Each row comes from the steps of one path. Every step used is in the known rows, and no mark comes twice. Write the path behind each row, first mark first.
Known rows
zedab, vobatez: [ 0.10 -2.34 -0.40 -0.42  0.46 -2.06  0.75  1.25 -3.93 -1.42 -0.81  4.12
 -3.71 -1.23  1.84  0.56  0.81  3.12 -1.86  0.41  1.82 -0.67 -1.90]
metisi, koza, dabosi, semu, zedab, vobatez, zurod: [-0.76 -0.42 -2.39  0.65 -0.13 -3.72  3.36  2.93 -2.28  1.09 -0.78  1.61
 -5.11 -1.82 -0.59  0.68  0.07  1.46  0.35  3.60  4.42  0.06  3.74]
lero, dabosi, semu, zedab, vobatez, zurod: [ 0.26 -0.53 -3.25  0.13  1.05  0.41  2.76  2.80 -0.86 -0.77 -1.26  3.48
 -4.15 -2.25  1.55  1.88  1.13  2.61 -0.87  1.66  1.64 -0.25  2.91]
lero, dabosi, semu, zedab: [ 1.69 -1.09 -1.58  1.35  1.19  1.50  2.47  1.43 -0.78 -2.32 -0.84  3.10
 -3.56 -2.84  2.15  1.16  1.20  1.77  0.68 -1.23  3.11 -0.32  1.26]
mari, zedab, vobatez, zurod, metisi: [ 0.30 -1.28  0.06 -2.08 -1.73 -1.72  1.58  3.93 -0.41 -1.40 -0.29  3.68
 -2.41 -0.76  5.60 -0.48  1.11  1.28 -1.72  2.88 -2.03 -0.34 -1.08]
koza, dabosi, semu, zedab: [ 2.83 -0.67 -1.40  2.09  0.01  0.50  4.09  0.33 -3.53 -0.18 -0.35  2.58
 -3.75 -3.61  1.70  0.66 -0.47  0.82  0.45  0.95  5.00 -0.55  0.91]
dabosi, koza, metisi, mari, zedab, semu: [ 1.87 -1.40 -3.92  2.25 -0.88 -2.39  1.96  3.25  0.50  2.08  0.24  0.38
  2.88 -0.81  2.21  1.31  1.45  0.21  0.53  0.08  1.08  0.99  0.12]
mari, zedab, vobatez, zurod, metisi, koza, dabosi, lero: [-1.05 -2.14 -1.32 -3.21 -2.40 -5.59  2.82  6.27 -0.70  1.10 -0.65  0.69
 -2.32 -0.62  3.42 -0.01  0.27 -0.74  1.02  5.18  1.35  0.47  0.26]
vobatez, zurod, metisi, mari, zedab, semu: [ 0.63 -1.85 -1.72 -0.06 -1.44  0.08  0.24  3.90  4.34  0.35 -0.07  2.90
 -1.24 -0.59  4.66 -1.97  1.87  0.98 -0.16  3.47 -0.64  0.40  0.62]
mari, zedab, semu, dabosi, koza: [ 2.68  0.53 -1.43  0.40 -0.97  4.48  3.66  2.43 -2.19 -0.21 -0.68  2.34
  0.62 -2.21  1.98  1.80  1.52 -1.52 -1.53  1.06  3.00  0.10 -0.63]
lero, dabosi, semu, zedab, vobatez, zurod, metisi, koza: [-2.70 -0.75 -1.26 -2.81  0.36 -3.44  1.52  4.13  3.13 -2.11 -1.85  1.98
 -5.17 -0.59  1.87  1.42  1.72  0.48  1.18  0.55 -0.11  0.34  3.39]
mari, zedab, vobatez, zurod, metisi, koza, dabosi: [-1.67 -1.59 -0.44 -2.60 -2.21 -4.33  2.61  4.15 -1.16 -0.45 -0.03  1.70
 -2.19  0.86  3.75 -0.96  0.30  0.31 -0.07  1.94  0.37  0.59  0.70]
koza, metisi, mari, zedab: [ 0.92 -3.27 -1.49  2.74 -1.65 -2.84  1.25  1.83  0.01 -0.46  1.27  0.45
  0.14 -0.43  2.80 -1.19  0.53  2.14  1.61 -0.52 -0.35  0.71 -1.03]
zedab, semu, dabosi, koza, metisi, mari: [ 0.94 -0.52 -2.92  0.42 -0.38 -0.13  2.40  0.28 -0.99  1.82 -0.73 -1.12
 -0.07 -1.38 -1.17  2.62  0.68 -0.22  0.99  0.31  2.44  1.01  0.46]
mari, zedab: [ 1.94 -2.00  0.32  2.29 -0.79  0.62  1.54  2.04 -2.93 -1.86  0.60  3.75
 -1.41 -1.49  4.13 -1.54  1.05  1.67 -0.56  0.34  1.72 -0.50 -2.15]
semu, zedab, vobatez, zurod: [-0.10  0.58 -1.34 -0.28 -0.40 -0.52  1.37  1.10 -2.37 -1.66 -0.89  3.60
 -4.88 -0.96  1.02 -0.74  0.91  3.93 -1.68  1.71  2.25 -0.60  0.80]
semu, zedab, vobatez: [ 0.27 -0.51 -0.62 -1.33 -0.48 -0.93  1.24 -0.04 -1.97 -3.16 -1.18  3.57
 -4.36 -0.95  0.81  0.10  0.94  2.97 -1.86 -1.60  2.38 -0.72 -0.74]
zurod, vobatez: [ 1.03 -1.94  1.85  3.57  0.46  1.33  0.99  0.06 -2.53 -1.51  0.05  3.99
 -4.09 -2.05  3.41  0.31  1.53  1.03  0.07  0.36  1.98 -0.64 -2.04]
metisi, mari, zedab: [ 0.91 -3.48 -0.61  3.00 -0.91 -0.93 -0.30  2.14  0.24 -1.48  0.96  2.33
 -1.50 -0.03  2.81 -2.21  1.27  1.81  1.20  0.44  1.86  0.12 -1.36]
koza, dabosi, semu, zedab, vobatez, zurod, metisi: [ 1.00 -0.05 -1.95 -2.38 -1.07 -1.67  4.16  2.03 -0.70  0.47 -1.26  2.11
 -4.80 -2.83  2.87  1.79 -0.27  0.33 -0.58  2.87  0.96 -0.44  1.98]
zurod, metisi, koza, dabosi, semu, zedab: [ 0.04 -0.80  0.66 -1.04 -0.79 -3.08  2.81  1.95  0.57 -1.52 -0.92  1.13
 -4.69 -2.07  1.92  0.20  0.35 -1.27  2.45 -0.12  3.17  0.03  1.50]

Which path is each row?
[ 1.36 -0.56 -1.97  1.42  1.25 -1.98  2.82  1.57 -4.83  0.14 -0.24  0.52
  1.02 -0.94  2.35  2.70  0.70  2.08  0.84 -2.62  2.18  0.75 -0.37]	lero, dabosi, koza, metisi
[ 2.21 -2.19 -1.34  1.05 -0.08 -1.17  3.26  2.15 -5.61  1.77 -0.51  1.90
 -2.66 -3.07  1.74  0.13 -0.55  1.40  0.67  3.82  5.90 -0.28 -1.79]	koza, dabosi, lero
[-0.43 -1.85 -4.82  1.17 -0.56 -4.33  2.47  4.55 -0.86  1.65  0.51 -0.47
  2.28  1.51  2.14  2.22  0.99  1.59  0.96  0.62 -0.70  1.51  1.69]	lero, dabosi, koza, metisi, mari, zedab, vobatez, zurod
[ 0.24 -2.29  0.43  1.28 -1.78 -1.11 -0.38  3.60  2.56 -0.74  0.84  2.13
 -2.31  0.47  4.69 -2.70  1.42  0.76  1.48  3.30 -0.93  0.28 -0.20]	vobatez, zurod, metisi, mari, zedab
[ 0.00 -0.78 -2.98  0.66 -2.30 -2.49  3.10  2.71 -1.11  1.43  0.63 -1.47
  0.73  0.16  0.02  2.17  0.32 -0.31  1.06  2.82 -0.61  1.13  0.91]	semu, dabosi, koza, metisi, mari, zedab, vobatez, zurod
[ 2.05  0.82 -1.16  0.27  0.41  3.53  2.88  0.95 -3.60  0.19 -1.36  2.29
 -1.44 -2.54  0.22  2.36  1.41 -0.46 -1.49  0.83  4.31 -0.07 -0.50]	zedab, semu, dabosi, koza
[ 2.16 -0.12 -0.56  2.68  0.45 -3.49  2.41  1.31 -5.33  0.79  0.01  0.97
 -0.23 -2.00  1.80  1.87  0.51  1.39  0.91  0.67  1.92  0.17 -1.38]	dabosi, koza, metisi
[-0.46 -1.38 -1.56 -1.13 -0.65 -3.67  0.28  2.98  4.35 -0.30 -1.00  2.15
 -5.69 -1.29  1.93  0.54  1.32  0.47  1.29  3.51 -0.67 -0.27  2.25]	dabosi, semu, zedab, vobatez, zurod, metisi, mari
[ 0.89 -0.07 -2.06  0.95  0.42 -0.90  2.25  2.51 -1.36  0.07 -0.94  3.73
 -5.09 -3.29  1.13  1.25  1.04  2.22 -1.02  4.26  1.60 -0.89  1.91]	dabosi, semu, zedab, vobatez, zurod
[ 0.55 -1.16 -0.57  1.94  0.12 -2.42  3.04  1.56 -2.20 -0.52 -0.42  1.46
 -4.31 -2.42 -0.13 -0.17  0.17  0.35  2.07  0.48  5.71 -0.05  2.20]	metisi, koza, dabosi, semu, zedab
[ 2.69  0.69 -2.53 -0.20 -1.53  2.44  5.17  1.63 -2.51  0.57 -0.42 -0.02
  2.55 -2.84  2.00  2.76  0.67 -1.07 -1.09 -0.30  1.11  0.62 -0.41]	mari, zedab, semu, dabosi, koza, metisi
[ 0.91  0.20 -1.37 -0.87 -1.91  2.31  1.73  3.63  3.11  0.78 -0.40  0.68
 -0.34 -0.23  2.40  0.56  1.95 -2.71  0.49  3.78  0.74  0.77  0.99]	vobatez, zurod, metisi, mari, zedab, semu, dabosi, koza
[ 0.26 -1.28 -3.47  2.19 -1.45 -5.52  1.76  4.16 -1.26  2.29  0.77 -0.02
  1.20  0.50  1.64  1.49  0.85  1.14  0.98  2.62 -0.47  0.94  0.65]	dabosi, koza, metisi, mari, zedab, vobatez, zurod
[ 0.50 -2.74 -0.49  2.92  0.94 -3.77  2.56  2.72 -3.95  1.40  0.02  1.79
 -3.65 -2.47  1.10  0.38  0.07  0.70  2.00  2.55  5.19  0.08  1.07]	metisi, koza, dabosi, semu
[-1.37 -2.02 -0.91 -1.68 -0.09 -5.96  2.59  4.36 -1.12  1.77 -0.76  1.73
 -4.73 -1.91  2.32  1.36  0.07 -0.09  0.73  4.92  1.38  0.17  1.88]	zedab, vobatez, zurod, metisi, koza, dabosi, semu
[-0.56 -1.40  0.26 -0.92 -0.65 -4.41  2.01  4.49 -2.08  1.83 -0.71  0.41
 -4.46 -1.79  2.18 -1.02  0.14  0.13  2.80  5.80  3.92  0.47  0.44]	vobatez, zurod, metisi, koza, dabosi, lero
[-0.56 -3.72 -0.42 -2.24 -2.00 -4.08 -0.36  2.67  2.71 -2.48 -0.15  2.45
 -2.29  1.12  3.85 -0.46  1.38  0.14  0.28 -0.91 -1.77  0.08 -1.91]	zurod, metisi, mari, zedab, vobatez
[-1.15 -2.01 -2.73 -2.28  0.16 -2.27  0.84  3.19  4.92 -0.92 -1.29  1.86
 -4.68 -0.13  2.18  1.41  1.54  0.96  1.11  0.63 -0.83  0.30  2.86]	lero, dabosi, semu, zedab, vobatez, zurod, metisi, mari
[-1.86 -0.28 -1.14 -4.06 -1.77 -4.72  2.47  3.62 -0.12 -0.05 -1.85  0.45
 -5.07 -0.75  0.69  0.17  0.21  0.02  1.18  3.59  3.17  0.23  1.57]	semu, zedab, vobatez, zurod, metisi, koza, dabosi, lero
[ 1.74 -1.05 -2.29  1.07 -1.01  2.71  1.92  2.40  0.76  0.22 -0.23  0.96
  0.56 -0.40  0.67  0.97  1.68 -1.72  0.17  1.05  3.29  0.57  0.13]	metisi, mari, zedab, semu, dabosi, koza
[-2.19 -1.47  0.97 -2.11 -1.66 -4.45  0.66  5.07  1.16 -1.94 -0.41  2.75
 -3.04  0.51  4.14 -1.02  1.67  0.74  0.02  2.29 -1.52  0.24  0.07]	mari, zedab, vobatez, zurod, metisi, koza
[-1.04 -1.33 -0.59 -3.35 -0.87 -5.38  2.75  2.04  0.59 -1.49 -1.55  1.34
 -5.00 -1.55  1.26  1.61  0.30 -1.11  1.02 -0.59  1.87 -0.09  1.64]	zurod, metisi, koza, dabosi, semu, zedab, vobatez
[-0.23 -4.11 -1.62  0.59 -1.12 -3.36 -0.14  2.89  0.34 -1.31  0.35  2.71
 -1.76  0.94  2.08 -0.67  1.14  1.85 -0.18 -0.25  0.55  0.04 -1.39]	metisi, mari, zedab, vobatez
